Known rows, with every way that one mark hangs from another:
Z_841{Z_29 Z_194 Z_344}: [-29.3 -23.1  14.7   4.5   0.7 -45.4  -5.5 -13.8  12.1  13.1 -12.0  37.5
   1.4 -12.7 -25.9  18.4 -19.4  22.1  43.1  12.4]
Z_29{Z_841{Z_194 Z_344} Z_893}: [-24.9 -25.6  -0.1 -12.1   9.7 -49.6  -7.8 -19.9  19.7  13.8 -10.1  11.2
   0.3 -16.3 -35.0  11.2 -38.9  16.2  38.3   9.8]
Z_841{Z_29{Z_893} Z_194{Z_338}}: [-25.8 -67.6  22.5  20.5  -0.8  32.4 -10.6 -14.9  49.2  37.7 -10.3  41.1
 -27.6 -16.6  -3.6  14.6 -32.0  11.6  36.1   8.6]
Z_194{Z_338}: [-29.4 -56.3  37.1 -16.1   0.7   2.1 -27.4 -13.8  32.5  32.4 -10.8   1.4
 -32.8 -10.2  -3.8  16.2 -15.4  12.4  38.0  -4.6]
Z_194{Z_206 Z_338}: [-29.9 -38.5  51.6 -18.3   1.0   4.3 -26.6 -19.2  34.7  45.0 -16.0   8.2
 -27.4  -7.2 -10.3  32.3  -4.3  -6.4  32.7  -4.2]
Z_194{Z_206 Z_338 Z_841}: [-30.9 -18.8  39.4 -24.4  -0.6  -5.0 -25.9 -31.0  29.6  60.6 -17.1 -16.8
 -35.8  -9.1 -16.6  24.6  -3.8   4.7  28.3  -3.7]
Z_29{Z_841{Z_344}}: [-29.9 -18.4   5.9 -26.3   9.3 -75.2 -17.9 -18.2  -2.5   1.0 -10.1   3.5
   4.7   0.0 -35.7  20.9 -16.9  20.5  52.7   3.0]
Z_194{Z_206{Z_76} Z_338 Z_841}: [-27.1   0.8  42.7 -24.0  -3.4  -0.5 -16.9 -31.1  30.4  61.9 -16.6 -15.7
 -45.1  -3.4 -16.1  10.5 -15.4   1.3  27.9   2.1]
Z_841{Z_344}: [-31.7 -15.5  20.9 -31.4   1.1 -58.7 -20.3 -14.2  -8.6  18.7 -12.0  -2.9
   1.0  -5.0 -26.3  19.5 -25.0  23.0  32.8   0.8]
Z_841{Z_29{Z_893} Z_344}: [-31.0 -50.3  15.9 -15.8  -0.5 -25.7 -18.1 -14.6 -15.1  46.3 -11.3  26.0
  -1.7   1.8 -18.4  30.5 -46.8  24.0  36.3   4.9]
Z_206{Z_29{Z_893} Z_76 Z_194}: [-13.0  39.9  28.9   1.4 -10.9  22.8  -3.8 -25.4   3.6  40.6 -27.3  -8.5
 -18.6   1.6  -3.0   6.4 -72.8   8.9  22.6   1.4]
Z_194{Z_206 Z_841}: [-31.9   7.6  20.8 -23.0  -3.2  -8.2 -21.9 -31.3  13.7  38.4 -16.1 -18.2
 -10.4   3.3 -24.7  24.8 -11.5   8.5  17.1  -0.3]
Z_29{Z_841{Z_344} Z_893{Z_76}}: [-27.3 -42.3  -2.2 -24.7   6.2 -47.6 -21.6 -22.2   2.0  33.8 -10.6  -1.5
  -9.9 -20.1 -34.3  19.7 -45.6  23.5  39.6   6.9]
Z_841{Z_29}: [-31.7 -53.8  15.2   1.3  -3.3  14.1 -21.2 -13.3   9.0  21.4  -9.4  29.5
  -6.3  12.0  -7.1  27.5 -25.8  19.5  39.1   2.1]
Z_29{Z_893}: [-27.9 -45.0  15.5 -14.6  -2.2  25.6 -22.1 -16.2  17.3  34.7  -9.6  -0.6
 -10.7  -2.2  -7.8  15.3 -50.8  15.0  14.1  -0.4]
Z_206{Z_29 Z_194}: [-20.7  21.9  26.6   0.1  -6.1  -1.7 -17.5 -24.4   0.6  22.4 -28.4  -9.4
  -2.7  -3.1  -5.9  26.8 -37.5  14.0  32.2  -7.6]
Z_29{Z_841{Z_194} Z_893}: [-23.8 -35.5  -1.7  -0.3   7.6 -10.1 -10.0 -20.0  36.7   8.1  -8.8  12.9
  -4.9 -11.3 -24.9   9.2 -36.9  12.3  34.4   8.5]
Z_194{Z_841}: [-31.4 -11.8   6.1 -21.1  -3.3 -10.6 -22.1 -25.9  10.7  25.6 -11.2 -24.9
 -15.4   0.0 -17.7   8.2 -22.4  27.8  22.4  -0.8]
Z_29{Z_893{Z_76}}: [-27.8 -53.0  10.4 -13.0  -4.7  26.0 -26.5 -18.5  19.9  43.6 -10.6  -4.8
 -20.7 -18.3 -10.7  14.9 -52.6  19.6  13.8   2.9]
Z_206{Z_29{Z_841 Z_893} Z_76}: [-15.3  17.6  15.0  -8.4  -3.6   1.8 -14.9 -25.2  17.9  25.8 -19.6  -1.7
 -19.0  12.3  -9.9 -23.7 -82.0  13.4  37.0  13.3]
Z_841{Z_29{Z_893{Z_76}} Z_194 Z_344}: [-27.9 -39.0   8.5   5.6  -1.2 -25.6  -8.2 -16.7  15.3  36.3 -12.0  34.4
  -8.5 -26.6 -25.0  17.7 -40.3  24.2  33.7  15.2]

Rows:
[-26.7 -10.7  19.2 -13.8  11.4 -73.2 -10.7 -20.8  26.9   6.3 -13.2  15.6
  -5.2 -16.4 -38.5  19.9  -1.8   6.5  54.1   7.2] | Z_29{Z_841{Z_194{Z_206 Z_338} Z_344}}
[-14.9  49.8  30.9   1.5 -10.6   4.6  -4.3 -24.3   2.3  24.0 -27.4  -8.2
 -15.8   5.0  -5.0   7.0 -53.5   9.8  31.7   0.8] | Z_206{Z_29 Z_76 Z_194}
[-21.1  24.8  32.1 -13.5  -3.9 -35.1 -18.7 -32.3  -3.2  52.8 -30.7 -27.0
 -22.6 -16.8 -11.8  22.7 -31.6  21.8  39.4  -8.3] | Z_206{Z_29 Z_194{Z_338 Z_841{Z_344}}}
[-14.2  33.1  44.1   0.8  -8.5   6.7  -7.4 -24.0  13.5  39.5 -28.2  -6.9
 -34.1  -3.7   0.1   7.2 -48.6   7.2  39.6  -2.0] | Z_206{Z_29 Z_76 Z_194{Z_338}}
[-31.3 -54.4  12.7 -14.5  -2.5 -25.0 -21.8 -16.2 -13.8  52.8 -12.0  23.0
  -8.1  -9.5 -20.1  29.7 -48.5  27.8  35.9   7.2] | Z_841{Z_29{Z_893{Z_76}} Z_344}
[-17.0  28.5  17.0  -8.5  -3.5 -16.4 -15.8 -24.0  17.0   9.0 -19.7  -2.0
 -15.6  15.0 -12.8 -23.6 -62.8  14.6  46.2  13.0] | Z_206{Z_29{Z_841} Z_76}
[-32.5 -43.5  24.7 -23.4   0.2 -38.4 -23.5 -25.2   4.3  61.5 -13.4  -4.7
 -34.9 -10.7 -16.5  18.8 -18.0  29.3  46.1  -0.8] | Z_194{Z_338 Z_841{Z_29 Z_344}}
[-25.1 -16.4  54.7 -14.9  -1.5   5.4 -32.3 -24.3  35.5  50.5 -23.8   3.8
 -27.5  -4.8  -5.1  17.7 -23.8  -4.8  35.5  -1.5] | Z_194{Z_206{Z_29} Z_338}
[-22.0  44.1  18.9 -12.5  -5.6 -37.2 -15.9 -32.7 -15.0  36.7 -29.9 -28.2
  -4.6  -8.2 -17.5  22.5 -37.5  24.7  31.8  -6.4] | Z_206{Z_29 Z_194{Z_841{Z_344}}}
[-26.7  -9.5   8.3  -1.0   7.7 -34.7 -10.4 -20.9  36.7  -9.9 -11.4  16.3
   2.0  -5.2 -32.0  18.0  -4.5   4.9  44.7   7.4] | Z_29{Z_841{Z_194{Z_206}}}
[-26.5 -54.8   5.9  22.6  -4.4  31.3 -11.1 -16.7  38.8  28.5 -10.1  37.3
 -16.0 -19.6 -10.9  14.5 -38.6  18.2  28.1  13.3] | Z_841{Z_29{Z_893{Z_76}} Z_194}
[-15.6  64.8  22.4  -3.1 -11.4  -2.2  -4.0 -32.4  -0.8  34.3 -28.7 -25.7
 -21.7   3.4  -9.3   1.1 -53.1  17.5  28.7   0.6] | Z_206{Z_29 Z_76 Z_194{Z_841}}
[-24.6 -17.4  47.0 -14.7   2.7 -10.9 -31.2 -26.3  34.5  43.1 -23.0   6.5
 -24.7  -3.3 -11.7  18.9 -20.5  -4.9  46.2  -0.4] | Z_194{Z_206{Z_29{Z_841}} Z_338}
[-22.5   4.2  29.9  -1.2  -7.0   6.6   1.9 -24.9   6.3  47.7 -17.7  -2.8
 -39.3  -3.4  -9.5  28.4 -21.2  13.2  38.2  -3.5] | Z_206{Z_76 Z_194{Z_338 Z_841{Z_29}}}
[-19.4   6.9  29.1  -4.9  -5.6  11.0 -20.0 -33.6  10.4  65.3 -29.7 -25.5
 -29.6 -16.4  -2.2  20.8 -50.6  17.3  27.5  -9.1] | Z_206{Z_29{Z_893} Z_194{Z_338 Z_841}}
[-26.4 -53.5  -4.3 -12.6   4.2  -7.3 -23.5 -22.3  18.8  28.5  -9.1   0.8
 -14.7 -15.4 -23.9  17.3 -44.8  19.6  35.7   5.6] | Z_29{Z_841 Z_893{Z_76}}
[-33.2 -16.1   6.1 -22.2  -2.3 -41.0 -19.3 -25.6 -12.1  38.9 -12.2  -6.5
  -9.1   1.6 -24.5  18.6 -25.6  34.1  35.1   2.8] | Z_194{Z_841{Z_29 Z_344}}
[-30.4 -64.9  18.8 -11.0  -3.2  16.1 -27.2 -27.1  23.2  71.2 -12.6  -5.1
 -47.3 -16.0  -6.0  15.6 -31.0  26.6  35.6   0.4] | Z_194{Z_338 Z_841{Z_29{Z_893{Z_76}}}}
[-22.0  16.2  31.4  -8.9  -6.2  -1.2   1.5 -25.3   9.6  42.6 -17.9 -17.2
 -39.5  -8.4 -12.3  22.5 -19.9  11.8  32.3  -5.1] | Z_206{Z_76 Z_194{Z_338 Z_841}}
[-18.7  -7.1  37.5  -0.8  -4.6  18.3 -20.0 -25.3  13.1  54.5 -28.6  -8.5
 -22.9 -14.9   2.2  26.5 -51.0   9.8  30.5  -9.4] | Z_206{Z_29{Z_893} Z_194{Z_338}}
[-23.4 -23.3  22.1  20.4  -4.7  36.0  -1.2 -18.6  40.0  31.5 -12.8  46.3
 -12.5  -2.0 -12.8  16.2 -37.2  -0.4  24.2  15.6] | Z_841{Z_29{Z_893} Z_194{Z_206{Z_76}}}
[-32.4 -28.1   2.1 -21.1  -3.6 -27.5 -21.2 -27.5 -10.1  55.6 -12.5  -8.5
 -16.1  -8.0 -23.7  18.0 -40.1  35.0  28.5   5.2] | Z_194{Z_841{Z_29{Z_893{Z_76}} Z_344}}
[-22.0  41.7  31.9  -9.9  -1.5 -54.8  -4.8 -21.8  21.9  15.6 -20.4  10.5
  -3.0 -14.4 -31.1  -2.0 -30.8   5.2  28.9  15.4] | Z_841{Z_194{Z_206{Z_29 Z_76}} Z_344}
[-27.5 -36.2   2.9 -26.1   8.9 -49.0 -17.0 -19.9   0.1  25.4  -9.4   3.5
   0.4  -4.2 -31.7  20.2 -44.0  18.8  39.8   3.8] | Z_29{Z_841{Z_344} Z_893}
[-21.7  36.4  17.9  -4.4  -7.3  -8.5 -16.9 -32.5  -2.9  32.8 -29.3 -26.6
  -8.3  -4.9 -10.2  21.6 -36.2  21.6  29.2  -7.4] | Z_206{Z_29 Z_194{Z_841}}
[-23.8 -48.1   7.4  -0.6   9.0  -7.6 -12.0 -19.9  44.5  18.6  -9.1  14.1
 -17.2 -17.2 -21.4   9.2 -33.4  10.1  39.8   6.4] | Z_29{Z_841{Z_194{Z_338}} Z_893}
[-20.0  30.1  17.6  -8.3   1.4 -53.8 -13.8 -26.8 -12.0  15.5 -28.4  -6.7
   5.9  -4.7 -22.8  30.2 -32.5  16.7  50.2  -5.0] | Z_206{Z_29{Z_841{Z_344}} Z_194}
